Known rows, with every way that one mark hangs from another
K_261{K_744 K_959{K_51{K_268{K_311}} K_663}}: [ 22  34  -7 -15 -15  16  38  -5   7 -10  15 -22  -8  -1 -20  -5  34  16
   7   0  15  19 -10   8  -4 -14  -4 -27 -35  -2 -43   0 -16 -21 -38  45
   2 -31  15 -34  -6  -8  61  36  -3  -6  54  -4 -10]
K_311{K_658}: [  9  27 -14 -11 -21  -5 -11   6  13   2   8   4  13  -8  11  18  12   1
  -1   0  -7  10  -9   6   7  13   4 -16  -5  -6 -24  10   2  -2  -6  15
  -1   4  10 -12 -11 -28   8   8 -28  20  10   1 -13]
K_744{K_261{K_959{K_51}}}: [ 19  21 -11  -6  -4  -5  12  12  -1   8  19  -9  18 -12   5  17  13   6
  -3  -2   5  12  -4   4 -13  -1  -1 -20 -22   5 -13   7 -21 -16  -2  12
   3 -13  21 -21  -6 -34  49  23 -27   1  24  -1 -21]
K_261{K_959}: [ 13  25  -8 -16 -11  -2   2  18   4  -3  15  -9   2  -8   5  19  20   6
   3   4   2  -7 -10  -4  -1   9   3 -28  -9   4   0   7  -5  -7   7  15
   3  -4  15 -20 -19 -16  15  10 -22  -6  11   4 -17]
K_519{K_51{K_268 K_959{K_261 K_663}}}: [ 13  34 -13 -21 -36  -6  26  -9 -12   1  10 -19  27 -10 -12  23   7   5
   3  11  11  12   1   3  -8 -16   0  -8 -24  19  -8  -1  -3 -18 -26  35
   1 -20   8 -25   8 -20  61  32 -25 -19  36   8  -3]
K_658{K_14 K_311{K_61 K_268{K_51}}}: [  4  10 -12  14 -29   4 -10 -13   7  -4  -2 -10   9 -38 -10   6   3  19
   5 -10  -3  31 -20   5  -8  29   4  18 -24   0 -58  17  18  -8  -3  12
  -5 -35  15 -31 -13  -4  22  19 -24  23  62   6  -3]
K_51{K_519}: [ -7  22   6 -10 -15  -3   4   5 -10  -1  12  -7  14  -9   5  18  12   6
  -3  -1   0   4 -12   1   5   7  -5 -12  -7   0 -20  16  -3  -9  18  20
  -3   6  10 -21 -18 -11  -6   5 -12   0   4  -1 -13]
K_744{K_261{K_959}}: [ 16  23  -8  -6  -8  -8   4  23   5   5  18  -3  17 -18   3  19  24   7
  -9   1   3  -1  -8  -4  -2   2   2 -26 -13   9 -10  19 -17 -17  12   9
  13  -1  13 -17 -11 -25  35  11 -28  -5  10  -2 -22]
K_658{K_14 K_311{K_61 K_268{K_51{K_959{K_261}}}}}: [ 13   5 -17   2 -37  -6   8 -11   5  -1  12 -18  26 -47 -12  12  10  14
   3  -1  -2  30 -14   0 -20  23   1  15 -32  12 -40  15  10 -16  -1  25
  -7 -33  15 -37   2 -20  45  32 -24  -1  65   9  -5]
K_268{K_51}: [  6  34 -11  -1  -5   0  -6  -4  -1   1   2  -6   0 -18   9   7   5   8
   8   1  -9   8  -4   2  -2  -4   6  -3 -16   2 -19   4  -1  -5 -14  11
   1 -13  15 -20  -7 -16  13  11 -19  10  13   3  -9]
K_268{K_51{K_519 K_959} K_311}: [ -3  37   6  11 -14  -3  20  11 -19 -14  18 -36  12 -33  -8  13  29   4
   1   9  -7  14  -1   2  -2  -6  -2  -8 -14  -3 -31   5  -7  -7  -2  35
 -12  -8  15 -41  -3 -20   4  13 -12  -1  24   4 -18]
K_61{K_311{K_268{K_51} K_658{K_14}}}: [ 11  30 -20   7 -27  15  -8 -27  24   0  -2  -6  23 -28  -8  28   6   7
  10  -6 -10  27 -24  14 -10  11  -4   0 -15  17 -62   7  15   5 -36  17
   2 -24  17 -34  -5 -14  25  11 -23  28  50   0 -12]
K_51{K_268{K_311} K_519 K_959{K_663{K_744{K_261}}}}: [ -9  29  14  -3 -27  -3  35   4 -25  -3  20 -38  38 -15 -26   4  47  12
 -18   4  27  23 -15   5   1 -18  -5 -11 -19  12 -39  28 -22 -24   0  47
   4  -7  11 -30   0 -10  38  24  -2 -16  23  -2 -21]
K_261{K_744 K_959{K_51{K_268} K_663}}: [ 23  29  -8 -34 -12  13  31 -15  -1  -3  13 -17  -5  12 -13   3  25  12
  10  -2  18   7 -10  -1  -4 -12  -5 -27 -31  11 -30  -1 -19 -23 -28  46
   5 -28  22 -24  -4 -17  69  39 -14 -12  40   0 -10]
K_519{K_51{K_268 K_959{K_663}}}: [  7  39  -9 -12 -33   2  18  -7 -21  -3   4 -30  14  -4 -12  25   4   4
   3   8  11   7  -3   5   0  -7   3 -11 -15  18 -18   0  -2  -9 -20  38
   0 -25  13 -24  -3 -17  46  27 -32  -7  34   8 -10]
K_311{K_61 K_268{K_51} K_658}: [ 10  26 -20   2 -36   3 -21 -15   7  -3  19  -2  15 -30  12  21  13   6
   3  -5  -5  15 -21   2   6  12   3  15  -1  -2 -41  12  26  -1 -26  29
   5 -29  16 -17   9 -44  34  21 -52  41  37   8  -7]
K_663{K_744{K_261} K_959{K_51}}: [  6  21  -7  -7   6 -17  11   8 -10  20  12 -20  11   0 -18   7  17   8
 -20   4  20  26  -4  10 -22  -5  -3  -3 -23  18   6  11 -12 -11  -2  -2
  -4 -27  35 -11  -8 -37  52  36  -6  10  12   5 -18]
K_261{K_959{K_51{K_268{K_311} K_519} K_663{K_744}}}: [ -2  29   5 -11 -20   7  45  -1 -19 -11  18 -37  13   7 -26   0  44  16
   2   2  28  27 -19   8  -8 -12 -11 -12 -25   4 -41   1  -6 -16 -17  45
  -4 -15  21 -39  -9  -9  44  33   2  -3  43   5 -16]
K_744{K_261}: [  9  21  -6  -2  -8  -8  -7  11   4  14   7   5  16 -20   9  11   8   9
 -11  -4   1   6  -6   5   1   2   5  -9 -12   0 -16  23 -16 -14  10   7
  11  -1   9  -8  -9 -16  19   6 -19   7   4  -5 -14]
K_311{K_61 K_268 K_658{K_14}}: [ 10   9 -20  -5 -39   1 -19 -10  12  -2  17   1  26 -28  -4  21   7  10
  -5 -12   2  18 -23   2   0  36   0   6  -1   5 -41  23  24  -4   2  17
   6 -25  14 -19 -10 -28  14  14 -42  32  33  -1  -9]
K_658{K_14 K_311{K_61 K_268{K_51{K_959}}}}: [  6   9 -12   9 -34   0   1  -7  -4  -6   8 -27  13 -40 -17  12   8  13
   4  -4  -3  24 -15   1  -9  31   5   9 -22  10 -48  15  11  -8   5  24
  -8 -38  21 -36  -8 -16  29  27 -27  14  59   7 -10]
K_519{K_51{K_268 K_959{K_261{K_744} K_663}}}: [ 22  37  -8 -31 -20  -2  32 -18   2   3  15 -22   9  -5 -18  13  15   6
  -1  10  17  17   1   3  -6 -24  -4 -14 -34  19 -10   4 -14 -26 -27  44
   1 -31  17 -25  11 -15  79  40 -21 -31  44   2  -4]
K_51{K_519 K_959{K_261 K_663{K_744}}}: [ -3  20   6 -42 -17 -18  35  -3 -14  -1  21 -14  35   0 -21   4  32   9
  -7  13  32   9 -10  -6  -5  -6  -9  -8 -21  23  11  14 -16 -22   7  37
  -4  -2  17 -19 -10 -30  27  25  -6 -27  15   1  -8]
K_311{K_61 K_658{K_14}}: [  7   7 -11  -5 -27  -7 -16   4  10   0  14   6  11 -29  -8   7   2  10
  -1 -10  -6  17 -13   2   3  38  -2   2  -9   1 -31  20   8  -4  12  16
   0 -14  17 -20 -15 -29  -5  11 -43  23  29   3 -10]
K_261{K_959{K_663}}: [ 10  28  -4 -25 -20  -2  16   9   2  -5   9  -1   9  -3 -10   8  25  14
   8   6  15  -8 -12  -8   8   9  -1 -24 -16  12   1   4  -7 -17  -6  24
   6  -4  12 -17 -21 -25  17  10 -25  -4  19  -1  -8]
K_959{K_51{K_268{K_311} K_519} K_261 K_663{K_744}}: [ -5  25   0 -16 -24  -3  42 -18 -11   0  15 -19  25   0 -19  -6  30  20
  -4   1  27  40 -14  16 -14 -22 -13   6 -35   1 -37   6  -7 -22 -31  38
  -6 -10  10 -32   1  -7  41  32  15  -7  43   2  -1]
K_658{K_14}: [  6  16  -8  -9  -8   1  -4   0   5   4   1  -6  12 -15  -5   6  -2  12
   2  -6  -1   9  -8   1  -7  19   3 -11 -17  10 -17  16  -4  -9  13   3
   2  -6  12 -21 -26   3  -7   5  -7  -1  11  -5  -8]
K_268{K_51{K_519 K_959} K_311{K_61 K_658}}: [ -5  33   1  17 -36  -8   9  12 -14 -18  36 -27  17 -46 -11  12  35   0
  -1   4 -10  23  -8   2   9  12  -7   3  -7 -11 -42  11   5  -1  -3  47
 -12 -15  21 -41   6 -55   8  19 -47  21  40  10 -22]
K_14{K_658{K_311{K_268}}}: [ -4  24 -10  -4 -31  -2  -8  17  17  -5  12  -6  13   1  -5  24  22   3
   1   4  -7  23 -20  16   5  18   1  -8 -15 -20 -44  12  13  -4 -18  11
 -11   1   2 -16  -8  -3  20  12  -3  16  35   4  -1]
K_261{K_744 K_959{K_51{K_268 K_519} K_663}}: [ 12  29   6 -35 -16  12  41 -19 -13  -7  20 -24  10  10 -13   8  31  11
   6   0  19   8 -14  -2   2 -16 -15 -26 -28   9 -36   3 -19 -26 -14  56
   1 -18  23 -33  -6 -19  63  34 -17 -22  39  -1 -13]

Rows
[  8  24  -6 -41 -15 -18  23  -3   0   5  14  -6  19   1 -19   2  21  12
  -5  13  29   7  -9  -2  -9  -3   1  -7 -26  22  21  11 -14 -19  -8  26
   1 -14  16 -11  -9 -24  34  26  -6 -18  18  -1  -3]
K_51{K_959{K_261 K_663{K_744}}}
[ 11  22 -10  19 -31  -4   0  10   2 -12  24 -25  12 -53 -23   1  20   7
   2   0 -12  29  -3   3  -5  28   1   5 -16   4 -42  10   6  -1  -6  30
  -9 -27  23 -40   0 -43   6  21 -44  26  50   4 -17]
K_268{K_51{K_959} K_311{K_61 K_658{K_14}}}
[ -3  27  -2 -11 -55   1   9 -17 -20 -11  28 -16  43 -30  -8  22  28   7
   2   3  11   5 -20  -5  11  10 -10  10  -2  15 -37  11  16 -10 -21  60
  -2 -24  19 -25  11 -66  37  26 -60  22  41   7  -8]
K_311{K_61 K_268{K_51{K_519 K_959{K_663}}} K_658}
[-14  22   5   3 -44  -8   4  14 -17 -17  36 -26  20 -23 -18  24  33   0
   3   7 -10  23 -17   6   5  19  -8  11  -9 -11 -49  13  16  -5  -8  43
 -19 -17  17 -36  10 -37  30  28 -39  10  55  13 -10]
K_14{K_658{K_311{K_61 K_268{K_51{K_519 K_959}}}}}
[ -7  14  -1   1 -29 -18 -11  30  10  -3  20  11 -12  -9 -10   4  15   4
   2   3 -10  21 -15  14   9  34  -3   6 -20 -27 -30  15   6  -2  -2  16
 -14  -9   8 -19 -13 -20  -2  16 -27  18  45   7  -6]
K_14{K_658{K_311{K_61}}}
[ 15  20 -11 -13  -1  -4  14   1  -6  11  17 -24  13   6  -5  13  24   6
  -9  -6  16  23 -13   8 -22 -17   3 -15 -25  12 -25  11 -18 -15  -3  24
   9 -25  28 -21   2 -14  74  38 -18  -8  21   4 -26]
K_663{K_744{K_261{K_959{K_51{K_268}}}}}
[ 30  38 -20 -20 -20   5  12 -24  30   0  19  -9  14 -27  -2  32  29  -3
   1   8  -2  23 -16   9 -10 -16  -4  -9 -26  14 -40   6  -4  -6 -48  43
   2 -32  21 -31  19 -37  73  32 -23   4  54   2 -16]
K_61{K_311{K_268{K_51{K_959{K_261{K_744}}}} K_658}}
[ 14  27  -2 -14 -18  -7  16  15   3   3  13   4  28 -14  -8   8  24  16
  -4   4  18  -4  -8  -6   5   2  -3 -22 -19  18  -6  18 -20 -23  -3  18
  14  -2  12 -11 -13 -30  39  10 -31  -6  17  -3 -11]
K_744{K_261{K_959{K_663}}}
[  9  24   7 -41 -28   1  39 -16 -12  -3  19 -18  30  -6 -12   9  33   9
  -2   8  18   0  -8  -6   4 -20 -11 -18 -27  18 -20  17 -22 -30  -5  57
   2  -4   9 -31   7 -17  55  31  -7 -40  22  -3  -8]
K_51{K_268 K_519 K_959{K_261{K_744} K_663}}
[  0  32  -2 -34 -22  -4  30 -25 -15  -4  20 -27  47 -11 -17  12  33  11
  -3  12  28  15 -16  -5 -11 -19  -7   7 -23  29 -10  10   1 -22 -20  39
  -1 -18  20 -24   9 -29  60  31  -9 -17  28   2  -2]
K_311{K_268{K_51{K_519 K_959{K_261 K_663{K_744}}}}}
[ -8  23   9 -21 -41   3  27  -8 -33  -9  10 -26  32  -5  -9  21  24   7
   2   4  13  -9 -13  -2   8  -6  -7 -18  -7  18 -27  12 -12 -15   4  53
   3   5   5 -32  -7 -14  19  17 -16 -17  10   4 -13]
K_51{K_268 K_519 K_959{K_663}}
[ -4  33  11 -13  -7 -12  27  -8 -23   0  18 -26  36 -18 -22   1  33  11
  -8  10  24  14  -6  -4  -1 -12  -6   0 -25  29 -16  19 -24 -23   1  37
   2 -14  29 -19   1 -37  40  23 -24 -12  20  -3 -15]
K_268{K_51{K_519 K_959{K_663{K_744{K_261}}}}}
[  2  29   5   8 -31   6  42   3 -20  -7  21 -26  38 -19 -12   7  38  16
  -4  -1  17  19 -12   6  -1 -15 -15 -16 -24   6 -55   8 -21 -27 -18  44
   3  -5   9 -39   0 -24  50  24 -12  -8  44  -2 -18]
K_744{K_261{K_959{K_51{K_268{K_311} K_519} K_663}}}
[  8  42  -9  15 -24   2  11  11 -11  -5  12 -44   0 -19 -11  27  13   1
  -1   5  -2  25  -2  14  -7 -10  10 -12 -11  -5 -35   2   3  -3 -14  30
  -6 -23  11 -37   1   1  35  25 -19   2  35   8 -20]
K_519{K_51{K_268{K_311} K_959}}
[ 22  24 -10 -33 -15  -2  17  -8   4   4  19 -20   7  -8   2  17  24   2
  -5   5   4   6  -3  -1  -9 -16   3 -26 -24   7 -15  14 -20 -19  -4  39
   8 -15  11 -28  11  -5  59  31  -7 -31  18   1 -15]
K_51{K_268 K_959{K_261{K_744}}}
[ -3  32  -4  -2 -17   9  -1 -17 -12  -4   9 -19  30 -18  10  25  17   7
   2  -2  -1   9 -16   1   0  -6  -2   1  -6   3 -36  11  13  -9 -10  24
  -2  -9  14 -26  -1 -13  28  10 -16   8  16   3 -10]
K_311{K_268{K_51{K_519}}}
[ -9   9   3  10 -39   3  10  -9 -17 -10  11 -36  27 -44 -17  16  16  10
   1  -4  -2  25 -17  -1  -6  29  -4   9 -18  12 -52  19  11 -11  18  36
 -14 -28  21 -45 -10 -18  22  24 -29   2  56   8 -13]
K_658{K_14 K_311{K_61 K_268{K_51{K_519 K_959}}}}
[ 10  19 -15 -25   1 -21  18   1  -3  15  12 -14   6   6 -16   8  16   6
 -11   9  20  26  -5   7 -29  -7  -7   0 -29  14  22  -1  -1  -9 -13   0
  -9 -27  32 -18  -7 -31  50  39   7   0  20  12  -8]
K_663{K_744 K_959{K_51 K_261}}
[ -8  19   6 -19  -2 -14  23   4 -23   5  13 -32   7  10 -23  13  20   4
 -11   7  19  22 -11   7 -18   1 -14  -4 -17  13   7   4   2  -4   6  14
 -15 -16  35 -25 -16 -29  26  32   2   3  12   9 -16]
K_663{K_744 K_959{K_51{K_519}}}
[  9  21 -16 -32 -18  -5  24 -26  -3  13   4  -6  16  13 -10  -4  10  17
   1  -1  24  26 -11  13 -20 -19  -3   6 -35  11 -16   2  -8 -21 -36  29
   2 -21  14 -15  -1  -8  57  37   2  -7  32   4   1]
K_959{K_51{K_268} K_261 K_663{K_744}}
[  6  25   5 -14 -16  -4  35   4 -14   1  23  -8  38 -11  -9   9  23  15
  -2   1  20   7  -8  -1   0  -2 -14 -16 -27  15 -19   8 -24 -26  -4  30
   0  -1  20 -23 -12 -44  44  20 -27  -7  30  -3 -14]
K_744{K_261{K_959{K_51{K_519} K_663}}}
[ 10  21  -9  -1 -22   2  -4  -3  25   1  -1   4   9 -17 -11  19   2   4
   4  -6  -7  21 -17  16  -8  25  -7 -11 -17  11 -43  12  -2   5 -11  15
   2 -10  15 -30 -25 -15  -8   3 -20  17  33  -2 -16]
K_61{K_311{K_658{K_14}}}
[ 15  30 -20   0 -33  12   1 -20  12  -6   4 -24  26 -31 -14  36  12   2
   8   1  -8  20 -18  10 -14  10  -2  -9 -13  28 -55   5   7   6 -29  32
   3 -26  23 -40  -2 -25  32  17 -30  17  46   1 -18]
K_61{K_311{K_268{K_51{K_959}} K_658{K_14}}}
[  8  23  -8 -38  -8 -15  16  -7  12  11   6   9  13   3 -12  -6  18  18
  -3   6  26  14 -13   3  -5  -4  -1   1 -28  14   8  15  -7 -19 -14  13
   5 -10  11  -6 -14 -14  27  18  -2  -9  17  -4   4]
K_959{K_261 K_663{K_744}}
[ -2  27   5 -11 -46   0  40   1 -19 -13  20 -23  42 -22 -10  12  38  11
  -3   8  14   8  -9   3   0 -14 -10 -13 -18   9 -31  10 -12 -23 -14  51
   0   5  -6 -39   2 -12  25  19   3 -22  28   2  -7]
K_51{K_268{K_311} K_519 K_959{K_261 K_663}}
